Every row comes from one small tree of marks. Brackets hold a mark, then the marks that hang from it, in alphabetical order. Every link used is in the known rows. Which tree was each row made from?
In the rows, 128 means zero.
Known rows
(leli dosufel): [127 134 144 156 120 103 104 112  93 113 120 108 116 138 174 102 121 147
 140 167 119 127 102 111 142 151 172 135 116]
(kelev (dokibi lafu tunun (zudur vudir))): [119 135 101 117 175  72  83  98 116 100  70 146  77 102 195 147  92 160
 120 196 126 169  96 104 122 135 142 182 164]
(tunun (dokibi famemum lafu tisu)): [153 106 106 171 154  95 101 100  99  73  51 133  95 151 194 120 115 162
 101 221 112 141 108 121  93 123 148 162 161]
(leli fili kilusi tarig tunun): [ 97 156  75 194 127  82 103  69  91 110 122 149 125 174 218 114  99 131
 124 171 152  99 102  90 113 160 156 127 137]
(kelev (dokibi zudur)): [114 136 140 147 144 102 100 121 102 106 134 140 104 112 187 118 103 152
 117 158 110 156 104  94 134 139 141 149 129]
(sede (leli dosufel (tunun (dokibi tisu)))): [137 129 103 164 133  90 108  85  87  92  77 129 107 141 180 131 132 139
 126 191 101  95 102 106 124 144 158 138 178]
(tunun dokibi): [128 127 153 176 127 104  97  97  80  97  97 123 125 131 175 104 121 146
 106 166 100 122 106 111 119 141 164 142 132]
(vudir zudur): [124 128 161 159 141  98  93 114  83 124  89 118 124 124 168  98 110 143
 102 165 116 149 117 116 134 151 162 132 135]
(famemum (dokibi tisu tunun)): [135 104 119 154 171  93 107  88 119 115  98 126  95 128 189 107 115 142
 121 188 141 140 112 120 134 142 163 159 145]
(sede (leli dosufel fili kilusi tarig)): [114 168  70 187 126  91  96  84  88 100 127 113 137 169 188 119 108 152
 160 171 108 109  86  80 137 155 149 112 147]
(sede (leli (dosufel ponut) kilusi)): [119 143 137 153 116 117 103 100  89 103 131 104 132 149 160 108 135 157
 160 162 110 129 111  80 124 148 156 127 141]
(tunun (dokibi famemum lafu mavom zudur)): [147 133  70 153 167  99  93 108  89  64  63 143  82 138 189 139  86 176
 124 212 110 158 119 116  95 123 141 152 170]
(zudur vudir): [118 131 153 150 132 101  89 122 108 113  73 100 118 120 172 107 113 141
 124 168 115 135  93 114 124 144 165 147 138]
(sede (leli dosufel fili tarig tunun)): [116 160  67 169 138  97 106  87  90 107 125 137 115 157 195 136 108 137
 152 161 118  96  93  94 144 155 152 117 161]
(kilusi (leli tarig)): [133 147 127 176 137 111 109  96 109  96 110 113 123 137 194 112 106 139
 125 144 114 135 104 120 122 152 156 140 117]
(leli (dosufel ponut) tunun): [119 131 140 140 121 107 117  91  89 116 140 130 104 141 181 107 131 143
 136 162 140 119 118 100 119 156 169 142 127]
(tunun (dokibi famemum lafu)): [144 120 119 170 151 107  95 103  85  77  70 132 103 144 185 119 111 164
 113 199 105 137 115 122 105 125 152 152 144]
(kelev (dokibi lafu mavom tisu)): [152 109 100 164 154  99 104  97 108  92 112 131  90 155 189 147 101 170
 132 188 135 171 103 111 100 139 144 177 150]
(leli dosufel kilusi tarig (tunun dokibi)): [110 161  80 193 113  58 102  46  71  89 115 135 123 172 204 104 116 152
 128 185 122  82 108 102 106 167 163 128 137]
(kelev (dokibi lafu tisu zudur)): [132 118 103 147 158  92 102 104 125 101 103 147  84 133 205 138 106 156
 108 192 118 170  93  94 114 132 139 174 150]
(famemum (dokibi mavom tisu (zudur vudir))): [132 125  76 138 181  77  94 121 135 103  80 100  84 114 182 121  88 163
 138 202 117 158  93 109 111 136 151 159 169]
(kelev (dokibi lafu tunun)): [132 119 127 146 158 100  98  85  96 104 110 151  93 131 191 138 107 156
 124 176 139 158 113 115 128 142 151 173 136]
(famemum dokibi): [126 119 144 168 155 112 104 115 105 122 137 108 116 129 174  96 114 148
 137 152 115 132 112 115 145 141 167 141 110]
(sede (leli dosufel fili kilusi tunun)): [112 157  86 167 129  93 103  95  83 115 114 127 124 155 186 131 109 132
 157 177 130  91 103  86 142 149 159 117 149]
(leli (dosufel ponut) kilusi tarig tunun): [103 154  97 168 111  83 114  57  89 104 151 133 119 173 200  99 126 154
 143 167 145 109 115  88  99 171 160 134 131]
(sede (leli dosufel kilusi)): [121 147 127 163 116 108  96 107  91 107 108 101 134 152 165 113 123 149
 161 165 108 116 104  94 144 150 160 120 137]
(ponut dosufel): [102 124 172 170 124 117 109 105 110 117 104 129 118 156 167  82 124 134
 149 165 117 126  99 111 144 155 174 148 133]
(kilusi (leli dosufel tunun)): [134 145 129 150 135  99 118 101  97 110 111 114 105 126 190 121 108 127
 141 164 132 109 117 124 135 153 172 139 112]
(kilusi (leli dosufel tarig)): [138 157 114 170 131  95 112  90 103  95 122 100 118 141 192 109 107 150
 143 157 109 127  99 120 131 160 162 134 111]
(dokibi famemum): [128 121 148 157 137 121 102 132  97  97  90 123 113 136 179 103 110 151
 124 176 125 141 119 121 126 135 152 135 131]
(sede (leli tarig)): [123 141 119 173 130 128  97 105 102 102 106 121 131 150 175 121 120 145
 138 135  99 131  99 102 135 150 148 126 155]
(kelev (dokibi lafu)): [132 121 140 162 144 109  99 104  98 107 129 132 105 140 186 131 111 159
 126 161 119 154 106 106 125 138 151 164 120]
(sede (leli kilusi)): [116 137 138 170 122 124  93 112  95 108  95 112 139 149 166 116 119 139
 144 151 110 125 109  94 134 143 154 127 145]
(leli tarig): [118 138 126 176 124 108 100  93 101 106 115 124 125 153 189 103 116 145
 122 149 119 133 101 110 124 156 158 136 129]
(sede (leli dosufel tarig)): [127 152 106 165 123 111 100  97  98  99 117 111 127 153 173 117 123 155
 156 149  96 123  95 102 145 156 154 121 149]

Write each row's tree
[163 108  79 170 159  97 100  99  93  63  53 130  87 160 189 134 100 176
 118 226 121 152 114 127  79 124 145 163 175]  (tunun (dokibi famemum lafu mavom tisu))
[134 160 101 167 143  99 120  82  97  94 154 111 116 140 198 111 107 154
 139 164 114 133  93  95 115 153 153 138 117]  (kilusi (leli (dosufel ponut) fili tarig))
[145 101 109 168 171 102 106 100 127 119 106 115  96 149 191 115 116 153
 126 185 124 147 102 114 124 132 165 166 131]  (famemum (dokibi lafu tisu))
[131 126 123 149 151 102 101  92  82  94 124 142  98 128 178 136  93 163
 139 169 145 159 122 118 123 150 145 160 146]  (kelev (dokibi mavom tunun))
[131 153 105 159 147  91 117 100  93 111 119 121 105 128 200 128  96 124
 139 175 134 103 105 113 138 149 167 135 115]  (kilusi (leli dosufel fili tunun))
[147 114  60 151 186  95 103 104 132 105 102 124  76 144 195 134  93 163
 138 196 128 168 104 107 112 131 155 167 157]  (famemum (dokibi lafu mavom tisu zudur))
[138 117 130 155 156 111 102 122  96  88 116 136  96 136 187 128 103 174
 130 182 120 160 118 117 119 127 136 159 127]  (kelev (dokibi famemum lafu))
[116 137 117 137 172  86  89 128 125 118  96 102 100  99 178 104  97 153
 131 173 100 143  96 104 137 134 158 148 139]  (famemum (dokibi (zudur vudir)))
[118 128 109 136 180  98 100  99 115 116 109 139  90 108 187 109 100 144
 127 174 130 148 116 110 149 140 159 149 140]  (famemum (dokibi tunun zudur))
[113 144 108 155 121  98 118  70  92 108 150 137 108 156 194 106 129 150
 135 156 137 115 112 100 111 165 161 138 134]  (leli (dosufel ponut) tarig tunun)
[144 109 105 170 164 105 108 107 114 108 122 105 101 145 177 114 105 159
 143 179 129 148 110 119 119 141 160 152 142]  (famemum (dokibi mavom tisu))
[130 132  89 126 177  97  99 116  93  73 101 159  76 112 189 137  75 176
 137 199 141 175 131 116 119 135 124 153 166]  (kelev (dokibi famemum mavom tunun zudur))
[131 121  84 132 158  96 101  93 119  93  63 146  80 130 194 134  94 140
 117 203 154 165 108 110 111 146 152 160 184]  (dokibi mavom tisu tunun zudur)
[121 141 108 146 141 118 113 101  86 114 136 134 110 138 175 131 124 139
 151 161 122 111 106  82 133 144 156 130 157]  (sede (leli (dosufel ponut) fili tunun))
[111 153 113 171 108  91 107  68  90  99 151 115 129 170 189  90 127 167
 144 169 127 128 105  85 104 165 158 131 121]  (leli (dosufel ponut) kilusi tarig)
[126 141 103 146 155  76  80 101 105  91  43 124  95 117 188 128 103 156
 104 199  89 141  85 102 105 129 157 165 164]  (tunun (dokibi lafu (zudur vudir)))
[126 140  94 126 160  96  88 143 110  81  51 114  89 115 177 125  79 167
 139 201 122 162 106 118 106 131 140 144 172]  (dokibi famemum mavom (zudur vudir))
[117 138 116 149 134 101 118  92  86 119 148 138 104 143 191 113 119 139
 134 174 142 113 107  91 121 150 164 138 129]  (leli (dosufel ponut) fili tunun)
[127 125 117 163 141  88 100  97 106  90  69 137 102 125 195 110 117 141
  88 198 101 138  93  98 109 136 152 153 163]  (tunun (dokibi tisu zudur))
[122 142 111 166 136  86 114  73  66 100 136 143 107 138 191 113 121 148
 119 187 120  99 105  89 109 146 163 139 141]  (leli (dosufel ponut) fili (tunun dokibi))
[135 130  74 130 166 104  94  90 109  96  70 150  75 138 194 149  89 149
 134 189 151 171 115 114 117 142 159 166 170]  (dokibi lafu mavom tunun zudur)
[140 130  80 140 173 105  98 125 101  76 109 147  76 132 191 149  78 186
 141 195 125 182 121 111 108 126 126 159 154]  (kelev (dokibi famemum lafu mavom zudur))
[130 132  86 125 168 105  98 116 101  80  66 150  79 122 186 129  82 158
 135 201 149 166 130 123 117 137 142 145 173]  (dokibi famemum mavom tunun zudur)
[127 116 102 128 173  84 106 111 115  81  80 163  74 110 203 126  94 160
 105 217 140 170 116 109 119 130 122 162 171]  (kelev (dokibi famemum tisu tunun zudur))
[127 117 109 152 168  97 107 115 133 117 112 122  94 122 192 103 109 145
 116 182 115 149  99 101 134 135 155 150 141]  (famemum (dokibi tisu zudur))
[106 155  93 199 124  91  98  81  93 106 124 129 135 169 206 104 101 144
 125 171 131 118  91  88 117 155 153 127 128]  (leli fili kilusi tarig)
[130 126 102 138 160 113  97 127 116  93  73 141  86 134 196 124  98 155
 121 194 123 162 114 111 122 124 147 150 148]  (dokibi famemum lafu zudur)
[137 125  60 133 198  96  96  88 115 105 100 142  71 130 192 140  84 161
 148 187 141 166 121 117 129 136 160 166 157]  (famemum (dokibi lafu mavom tunun zudur))
[151 108  96 163 146 110 103  98 115  99  78 121  94 166 189 138 107 152
 130 191 142 161 101 115  98 141 162 168 157]  (dokibi lafu mavom tisu)
[101 159  68 189 132  99  99  79  91 106 112 146 131 170 202 132 103 131
 140 159 130  96 100  84 124 153 146 119 163]  (sede (leli fili kilusi tarig tunun))
[137 119 109 141 156 114 101 110  89  81  72 137  92 137 178 125  91 159
 140 195 156 155 133 135 116 140 149 146 161]  (dokibi famemum mavom tunun)
[128 133  95 149 172 107 102 119 111 109 131 119  95 124 177 115  89 161
 148 163 119 154 115 108 134 139 157 142 137]  (famemum (dokibi mavom zudur))
[115 139 124 127 163  85  90 144 109  86  84 126  93  95 183 119  88 173
 123 195 105 161 103 108 120 126 124 150 151]  (kelev (dokibi famemum (zudur vudir)))
[103 158  86 177 109  73 106  66  90 107 127 129 120 175 207 104 114 145
 143 174 144  95 110 103 120 171 165 126 128]  (leli dosufel kilusi tarig tunun)
[145 108  99 144 168  94 107 104  98  72  90 146  81 133 188 136  89 174
 130 214 154 169 126 127 103 137 127 165 171]  (kelev (dokibi famemum mavom tisu tunun))
[131 143  88 141 162  80  84 126  92  62  44 118  91 109 176 124  80 177
 124 216 100 148 105 117  93 126 137 146 182]  (tunun (dokibi famemum mavom (zudur vudir)))
[115 132  88 196 133  69 104  69  84  98  84 147 116 160 212 117 109 128
  97 213 137  92  98  91  96 144 157 144 158]  (leli fili kilusi (tunun (dokibi tisu)))
[132 115  87 130 164  93  99  85 131 104  48 155  74 138 209 137 108 133
 102 209 147 164 100 106 117 138 158 175 174]  (dokibi lafu tisu tunun zudur)
[126 129  91 133 152  85  91 123 128  96  49 109  89 123 184 130  93 152
 124 202 125 161  87 105  98 140 150 159 182]  (dokibi mavom tisu (zudur vudir))
[139 114 114 140 163 111  98 102 101  93  60 146  88 140 191 127 104 151
 126 201 148 154 125 131 122 131 155 159 151]  (dokibi famemum lafu tunun)
[124 129  82 121 197  75  85  98 130 115  65 125  75 105 192 128  92 155
 132 198 123 156 101 113 134 132 160 171 159]  (famemum (dokibi lafu tunun (zudur vudir)))
[120 123 126 150 148  95 105 115 117 102 115 141  96 118 196 121 107 151
 105 181 117 162  95  91 123 138 137 158 146]  (kelev (dokibi tisu zudur))
[148 123  67 160 157  87  97  85 107  78  61 140  83 148 197 142 100 162
 110 212 116 158  97 104  87 132 152 169 180]  (tunun (dokibi lafu mavom tisu zudur))
[145 100  99 141 166 102 103  97 118  90  42 145  80 148 201 130 109 149
 112 223 155 158 116 129 109 130 150 169 168]  (dokibi famemum lafu tisu tunun)
[148 115  62 139 169 104 102 122 124  78  55 137  70 150 199 141  89 165
 126 222 138 177 110 115  95 125 140 161 179]  (dokibi famemum lafu mavom tisu zudur)
[145 102 104 143 174  91 104  95 110  82  75 154  76 136 203 138 103 167
 115 221 148 168 117 123 109 128 132 178 161]  (kelev (dokibi famemum lafu tisu tunun))
[137 111  85 151 180  94 104 105 139 116  99 127  83 137 201 119 107 151
 119 193 119 158  98 103 126 130 158 166 144]  (famemum (dokibi lafu tisu zudur))
